(in the rows, 128 means zero)
Known rows, with every way that one mark hangs from another
[j_97 [j_428 j_107 j_231 j_507]]: [209 165 104 175  77 133 146 153 106 108 149 189  90 116 171 119 181 126
  99  83  75 131 121 113 116 168 140  94 143 191 136  95  89 124 102 103
 146 221 137 142  80  99]
[j_507 [j_274 j_107] [j_428 j_97 j_967]]: [127 144  61 131 168 180 163 149  99 139 145 146 138 106 130 104 109  92
 118 112 147  79 122 116 143  91 168 150 151 180  79  97  93 166 127  69
 114 156 163 166 140 162]
[j_97 [j_428 j_231 j_507 j_967]]: [190 166  77 126 118 148 137 145 104 124 122 158 116  89 156 144 133  99
 113 100 107 126 109 134 135 130 109 151 148 191 100  74 116 145 123  88
 132 197 115 173  66 106]
[j_97 j_428]: [143 131 133 126 127 124 159 122 120 126 141 139 119 108 120 112 153 123
 133 116  89 129 127 108 133 127 121  95 137 137 140 120 118 112 101 125
 137 134 151 153 132 129]
[j_507 j_107 j_274]: [111  94 135 122 170 140 102 141 110 147 154 166 114 120  97 112 126 150
 149 143 111 125 127 124 100 132 137  88 162 104 108 111 128 122  98 123
 129 116 165 126 131  87]
[j_274 [j_428 j_231]]: [156 165  63 136 112 140 125 117 141 154  86 122 130 132 128 130 148 115
 117 122 124 115 148 143 168 164 123 163 112 167 113 122 135 107 117 131
 113 124 112 118 134 106]
[j_274 [j_428 j_97 [j_107 j_507] j_967]]: [149 179  57 135 126 141 165 164 156  97 109 134 117 124 122 157 138 136
 127 167  75  63 122 139 160 154 186 149 127 147 147 103  97 116 132 151
 157 131 113 128 162 190]
[j_556 [j_428 j_967]]: [117 146  60 118 151 171 148 168 114 123 127 101 145  94 138 142 117  98
 136 135 119 111 126 107 126  84 133 179 138 130 101 142 112 133 145  99
 136 123 110 166 103 154]
[j_231 [j_97 j_428]]: [131 164 113 134 143 147 164 113 117 127 163 130 120 142 121 132 155 140
 148 133  81 131 111 121 110 118 102  82 132 143 155 135 103 100  89 125
 133 121 137 150 117 129]
[j_231 [j_428 j_97 j_107 j_507]]: [173 111 100 184  72 131 106 163 142 113 139 184  66 127 171 131 167 133
 100 101  82 121 137  99 102 146 180 129 138 142 142 100 100 132 133 142
 162 175 139 109  92 142]
[j_107 [j_428 j_97] j_507]: [118 130 109 133 108 124 173 154 167 121 126 146 105 128  90 148 122 138
 135 109  83  72 134 148 150 154 176 136 135 146 125 101 107 120 136 159
 148 112 140 129 188 168]
[j_428 j_97 j_107 j_231 j_507 j_967]: [194 175  52 163  93 164 141 179 100  92 133 169 108 122 174 152 151 127
 101  93 112  88 112 143 120 140 157 172 149 191 108  92 101 131 142  98
 131 212 108 152  80 141]
[j_107 [j_428 j_231 j_967] [j_507 j_274]]: [134 158  74 135 147 182 148 185 140 143 107 154 130  87 104 154  94 128
 110 115  91  91 135 160 168 145 179 139 153 185  78  86 116 146 124 132
 111 121 105 141 128 128]
[j_967 [j_428 j_97 j_107 j_507] j_556]: [171 124 116 120  76 148 112 144  84 122 156 184  98 108 158 160 157 100
  95 151  77 114 116  71  59 148 152 124 120 139 159  80  87 122 111 132
 148 177 128 115  86 188]
[j_107 [j_428 j_97 j_231] j_507]: [145 153  68 144  94 142 178 159 159 126 121 148 108 118  98 143 132 135
 122  92  91  55 139 157 153 165 177 165 137 185 100  97 105 109 132 137
 127 135 123 130 170 151]
[j_428 j_97 j_231]: [163 153  62 136 106 158 156 140 118 117 134 132 124 127 121 124 152 129
 124  89 118  80 140 145 133 139 144 181 141 175 104 118 122 101 125 110
 106 144 136 138 128 142]
[j_231 j_97 [j_428 j_107 [j_507 j_274]]]: [150 129 115 184 122 189  73 165 132 137 154 202  81 150 172 144 148 160
  98 126  64 165 127 108  76 144 172  57 146 136 141 112  90 136  96 152
 150 147 139  96  57 107]
[j_274 [j_428 j_967]]: [124 155  84 116 149 130 120 129 135 145  79 107 137 123 135 149 117 105
 130 161 129 117 124 140 173 126 110 159 113 138 128 119 140 130 131 140
 131 109 108 139 141 136]
[j_556 [j_428 j_97 j_107 j_231 j_507]]: [204 158  35 171  80 182 151 194 109  95 149 172  98 122 167 130 178 127
 107  63  81  84 139 110  96 150 177 172 151 177 109 123  75 108 121  88
 150 203 131 141  96 136]
[j_97 [j_428 j_107 j_231 j_507 j_967]]: [201 184  73 168 101 149 152 166  92 102 138 183 103  97 174 139 166 113
  99 100  88 123 108 120 127 138 133 116 147 203 122  88  96 141 119  97
 141 222 112 167  59 118]
[j_428 j_97 j_107 j_231]: [180 167  63 169  88 160 174 163 107  97 151 154 116 135 136 120 185 146
 106  93  93  78 140 130 126 151 170 145 139 182 125 132 103  98 117 118
 115 164 130 129 122 149]
[j_274 [j_507 [j_428 j_107]]]: [143 161  60 197 108 110 139 150 120 150 174 148 108 139 145 107 136 100
  95 146 109  99 118  74 165 141 158  92  99 167 146 147  68 148 134 113
 127 149  92 108 127 152]
[j_274 [j_507 [j_428 j_97 j_107 j_967]]]: [142 178  10 178 125 133 164 172 106 129 174 142 115 122 142 123 135  90
 104 145 112  59 110  89 169 111 165 143 115 182 136 137  75 149 146 103
 121 148  90 137 127 200]
[j_107 [j_428 j_97 j_967] [j_507 j_274]]: [112 133  96 119 150 169 171 191 144 124 123 159 117  95  91 153  91 130
 130 117  72  73 134 149 152 133 188 134 166 152 102  89 113 139 123 155
 132 100 144 148 173 174]
[j_428 j_107]: [138 144 123 166 109 127 142 150 118 108 144 149 118 139 144 127 160 147
 113 130 104 127 121 116 121 140 156  97 128 136 151 138 107 122 123 133
 136 152 125 123 119 136]
[j_507 j_274 [j_428 j_97]]: [157 112  77 137 153 164 157 137 115 130 152 162 124 123 109 117 134 113
 108 114 118  92 140 110 130 122 165 125 153 153  98 105 108 121 111 109
 119 102 176 133 139 159]
[j_507 j_107]: [105 105 125 127 148 105 113 120 119 142 145 138 112 131 109 121 136 139
 149 152 129 110 116 121 112 133 115 116 138 108 120 120 123 119 126 116
 135 130 138 132 127  97]
[j_428 j_97 j_231 [j_507 j_107 j_274]]: [172 111  88 126 135 163  98 161  99 140 153 203  93 121 115 118 137 146
 135  88 107  97 135 145  92 160 145 136 182 151  73  65 119 117 101 100
 130 172 172 134 106  78]
[j_231 j_97 [j_428 j_967]]: [101 153  60 143 151 168 106 134 140 146 124 109 118 131 153 155 123 118
 123 169 116 130 114 121 124  92 124 142 117 139 126 131 116 134 138 136
 123 101  84 126  66 141]
[j_274 [j_428 j_231 j_967]]: [153 181  36 129 137 148 128 135 128 144  70 108 144 112 136 148 129 100
 112 140 137 110 127 151 179 139 116 185 116 179 102 116 141 123 134 120
 106 130  93 141 111 118]
[j_967 [j_428 j_231 [j_507 j_107]] j_556]: [160 112  92  99 110 136  66 117  84 179 142 167 105  96 141 153 130  86
 109 172 119 123 105  89  65 151 105 153 120 139  98  56 102 128 116  94
 131 176  98 113  52  99]
[j_428 j_97 j_107 j_231 [j_967 j_556]]: [172 205  43 149  97 192 166 167  87 112 139 160 121  94 138 165 169 106
 106 122  79  68 120 124 106 134 168 177 120 185 142 100  88 111 113 107
 111 155  76 144  81 177]

Rows
[167 124 150 161 119 160  97 175 113 112 144 214  97 129 161 130 136 149
 103 104  91 154 132 122  91 161 171  68 161 134 133 100 103 143 101 130
 149 184 160 119  97 107]  [j_428 j_107 [j_507 j_274]]
[ 95  94 111 150 118  92 148 144 125 141 131 158  87 142  91 125 146 144
 151 102 106  83 125 126 126 139 128 127 145 133 121 122 121 100 123 141
 133 117 162 150 186 122]  [j_507 [j_107 [j_428 j_97]]]
[147 182   5 165 102 146 152 136 107 170 169 129 122 132 133  82 129  85
 120  86 149  50 137 103 176 133 149 177 111 218  87 119  64 158 131  61
  98 186 105 135 148 145]  [j_274 j_107 [j_507 [j_428 j_97 j_231]]]
[105 119  60 157 149  89 108 123 123 187 177 134 102 135 106 103 113  96
 135 168 140  86 110  85 158 127 120 113 111 135 117 126  86 141 136  95
 130 125 101 116 136 115]  [j_274 [j_507 j_107 j_428]]
[158 211  65 160 118 177 158 153 140 109 167 133 123 159 130 152 151 170
 113 156  81  88 110 154 115 163 180 110 124 170 135 123  71 107 118 122
 133 156  82 104  96 132]  [j_428 [j_107 j_507] [j_231 j_97]]
[152 235  44 156 121 206 142 151  88 126 148 145 131 125 149 188 155 117
 113 154  79  99 102 131  91 127 141 132 102 178 152 120  82 114 103 110
 108 142  44 132  42 152]  [j_428 j_107 [j_231 j_97] [j_967 j_556]]
[135 170  97  80 174 189 111 145 150 160  94 152 133  72  96 181  88 102
 134 188  63 104 129 144 132 153 176 131 117 124 136  67 107 135  96 152
 144  80  93 105 123 154]  [j_107 [j_507 [j_274 [j_428 [j_967 j_556]]]]]
[183 144 146 166  92 116 140 149 111 103 152 193  87 120 164 123 173 131
 109 103  75 143 112 104 105 156 142  61 147 149 157 100  90 131 105 126
 165 197 156 141 106 121]  [j_97 [j_428 j_107 j_507]]
[152 119  48 151 164 155 129 132 105 162 153 167 120 116 105 107 140 118
 110 137 134  98 127 117 129 140 146 119 153 159  62  96 107 123 111  74
 109 128 143 124  99  80]  [j_507 j_107 j_274 [j_428 j_231]]
[179 118  67 109  90 150 117 140  96 126 134 148 123 115 155 140 138 101
  96 122 129 111 129 105 109 138 123 186 140 174  82  83 126 126 136 106
 120 183 145 134  90 149]  [j_967 [j_428 j_97 j_231 j_507]]
[136 160 154 129 148 178 113 135  96 142 171 187 110 140 151 112 129 140
 149  90  88 153 114 126  80 138 128  48 155 157 127  88  77 151  67  97
 150 193 179 158 115  90]  [j_231 [j_97 [j_428 [j_507 [j_274 j_107]]]]]
[ 89 190  65 127 139 124  97 140 119 188 108 107 137 123 136 110  91  87
 153 139 134 100 124 121 196 132 115 150  92 162 132 134 103 172 134 118
 117 161  88 133 169 128]  [j_274 j_107 [j_428 j_967] j_507]
[149 130  82 167  90 145 145 161 171 111 149 153  85 115 131 127 161 154
 109 143  60  81 143 106 121 149 223 135 130 136 146 110  90 121 138 156
 163 133 132  92 123 174]  [j_231 [j_428 j_97 [j_107 j_507]]]
[172 161 139 165 137 175 133 158 101 106 179 209  93 147 153 136 164 160
 117 113  40 156 111 114  75 150 145  18 165 148 159 104  79 116  67 133
 152 172 169 139  91 113]  [j_231 [j_97 [j_428 j_107 [j_507 j_274]]]]
[177 147 132 152 136 164 131 183  89 105 151 210 100  92 161 134 148 128
 108 110  61 147 111 111 108 133 152  60 170 159 135  83 101 146  94 117
 153 190 160 162  82 123]  [j_97 [j_428 j_107 [j_507 j_274] j_967]]
[138 161  87 128 128 185  58 124 132 168 119 152  94 109 169 199 106  91
 120 168  94 147 107 117  78 112 124 144 100 134 143  81  89 152 125 132
 151 121  59 118  19 138]  [j_231 j_97 [j_428 j_507 [j_967 j_556]]]
[191 188  57 165 100 142 103 162 121 125  84 160 110 128 181 159 141 115
  98 126 116 124 118 145 156 172 136 151 117 187 118  95 111 137 131 119
 139 197  93 132  84 108]  [j_274 [j_428 j_107 j_231 j_507 j_967]]
[133 218  60 122 134 169 131 117 157 162 117 105 139 161 122 139 119 136
 145 143 116  86 123 170 152 168 150 143 100 181 112 108  78 129 112 111
 134 156  92 108 147 106]  [j_274 [j_107 j_507] [j_428 [j_231 j_97]]]
[178 168 104 137 102 162 125 166  98 106 139 192  95 101 162 179 141 101
 118 123  79  95 110 118  78 139 161 143 123 147 157  73  84 135 122 122
 157 178  99 139  77 173]  [j_428 j_97 j_107 j_507 [j_967 j_556]]
[165 107 110 137  85 130 121 157  95 103 154 168 107 132 165 133 154 122
  94 139 101 119 116  88  87 143 146 122 143 146 132 102 105 127 133 129
 146 194 160 123 109 173]  [j_967 [j_428 j_97 j_107 j_507]]
[152 139  94 134 158 182  74 144 104 153 163 190 104 159 129 141 125 160
 138 125 111 129 111 152  70 152 120  97 165 145  87  86 107 122  90 100
 128 159 132 125  71  52]  [j_428 [j_231 j_97] [j_507 j_107 j_274]]
[171 112 158 123 140 152 119 148 114 128 147 198 101 101 139 115 134 128
 124  93  75 157 129 115 106 144 136  68 171 141 124  78 113 134  83 124
 149 163 185 148 108 103]  [j_97 [j_428 [j_507 j_274]]]
[143 130  97 125  86 153 144 142  81 120 159 156 118 104 132 150 170 109
 102 163  64  99 127  71  78 133 162 125 111 138 166 113  96 106 100 136
 127 135 128 115 110 207]  [j_967 [j_428 j_97 j_107] j_556]
[162 169  45 122 108 199 136 148 108 150 126 133 129  82 124 152 154  89
 125 107  83 100 148  98  95 130 144 185 111 155 118 124  84 113 100  91
 124 126  82 130  82 130]  [j_967 [j_556 [j_428 j_231]]]
[165 140  56 124 131 140 110 150 100 126 137 163 102 119 131 146 125 122
 135 119 139  78 105 150 109 131 118 193 162 163  76  70 121 128 143  81
 137 189 117 163  90 105]  [j_428 j_97 j_231 [j_507 j_107] j_967]
[187 150  87 145  84 177 136 177 107 110 154 186  85 105 154 166 167 108
 127  94  48  95 132  83  57 145 178 139 127 131 156 103  53 112  99 114
 173 162 121 129  95 168]  [j_967 [j_556 [j_428 j_97 j_107 j_507]]]
[142 138 116 102 163 159 117 139 170 146 103 153 126 118 101 132 103 142
 132 160  84 116 148 149 154 171 175 107 139 121 123  96 122 122 102 161
 146  93 145  94 164 127]  [j_107 [j_507 [j_274 j_428]]]
[ 70 153 117 168  96 105 119 155 118 186 134 138 109 138 126  94 108 106
 146  81 119 102 133 109 178 146 129 106 103 172 135 146  85 177 126 129
 116 166 109 133 193 119]  [j_274 [j_107 j_428] j_507]
[146 171  11 128 137 190 151 171 105 128 118  99 147  85 141 141 131  98
 120 112 118  98 129 119 136  98 135 209 133 170  80 137 112 127 138  76
 116 146  92 164  84 132]  [j_556 [j_428 j_231 j_967]]
[138  58 110 139 138 149  64 151 138 152 146 207  62 109 125 115 135 137
 133 115  90 121 146 106  86 141 161 119 171 111  97  76 121 132 111 131
 155 133 181 111 101  91]  [j_231 [j_428 j_97 [j_507 j_107 j_274]]]
[135 198   8 133 129 145 105 149 125 178 102 111 134 112 131 132 108  89
 126 140 118  96 132 133 207 142 107 180  99 187 117 136 126 142 134 128
  97 133  57 125 128 124]  [j_274 [j_428 j_231 j_967] j_507]
[150 139 128 104 147 124 104 120  94 150 143 185  86  77 126 162 130  91
 151 150  84 120  89 105  80 130 101 110 135 123 140  50  93 137  98  98
 161 164 113 165  71 107]  [j_97 [j_428 [j_507 j_107] [j_967 j_556]]]
[160 160  36 168 128 142 185 153 110  99 145 138 116 127 149 138 153 103
  95 142 124  72 105 104 144 105 168 147 129 172 122 116  88 125 146  96
 128 148 123 152 109 194]  [j_507 [j_428 j_97 j_107 j_967]]
[142 115  83 183  84 138 137 158 141 117 143 154  87 130 146 116 185 140
 103 118  77 104 145  93 119 135 187 129 131 144 147 135 107 113 129 151
 142 135 139 108 114 162]  [j_231 [j_428 j_97 j_107]]
[133 131 129 104 146 131  69 129 102 156 131 178 100  92 135 182 102  93
 144 169 120 121  96 124  77 131 107 140 120 112 122  54 103 150 126 104
 156 156  86 140  68 105]  [j_428 [j_507 j_107] [j_967 j_556]]
[128 158  57 150 131 170 158 189 105 103 138 120 132 105 154 141 152 115
 122 129  93 110 117  92 120 103 158 145 134 142 127 157  91 128 135 100
 140 149 111 154  99 157]  [j_556 [j_428 j_107 j_967]]
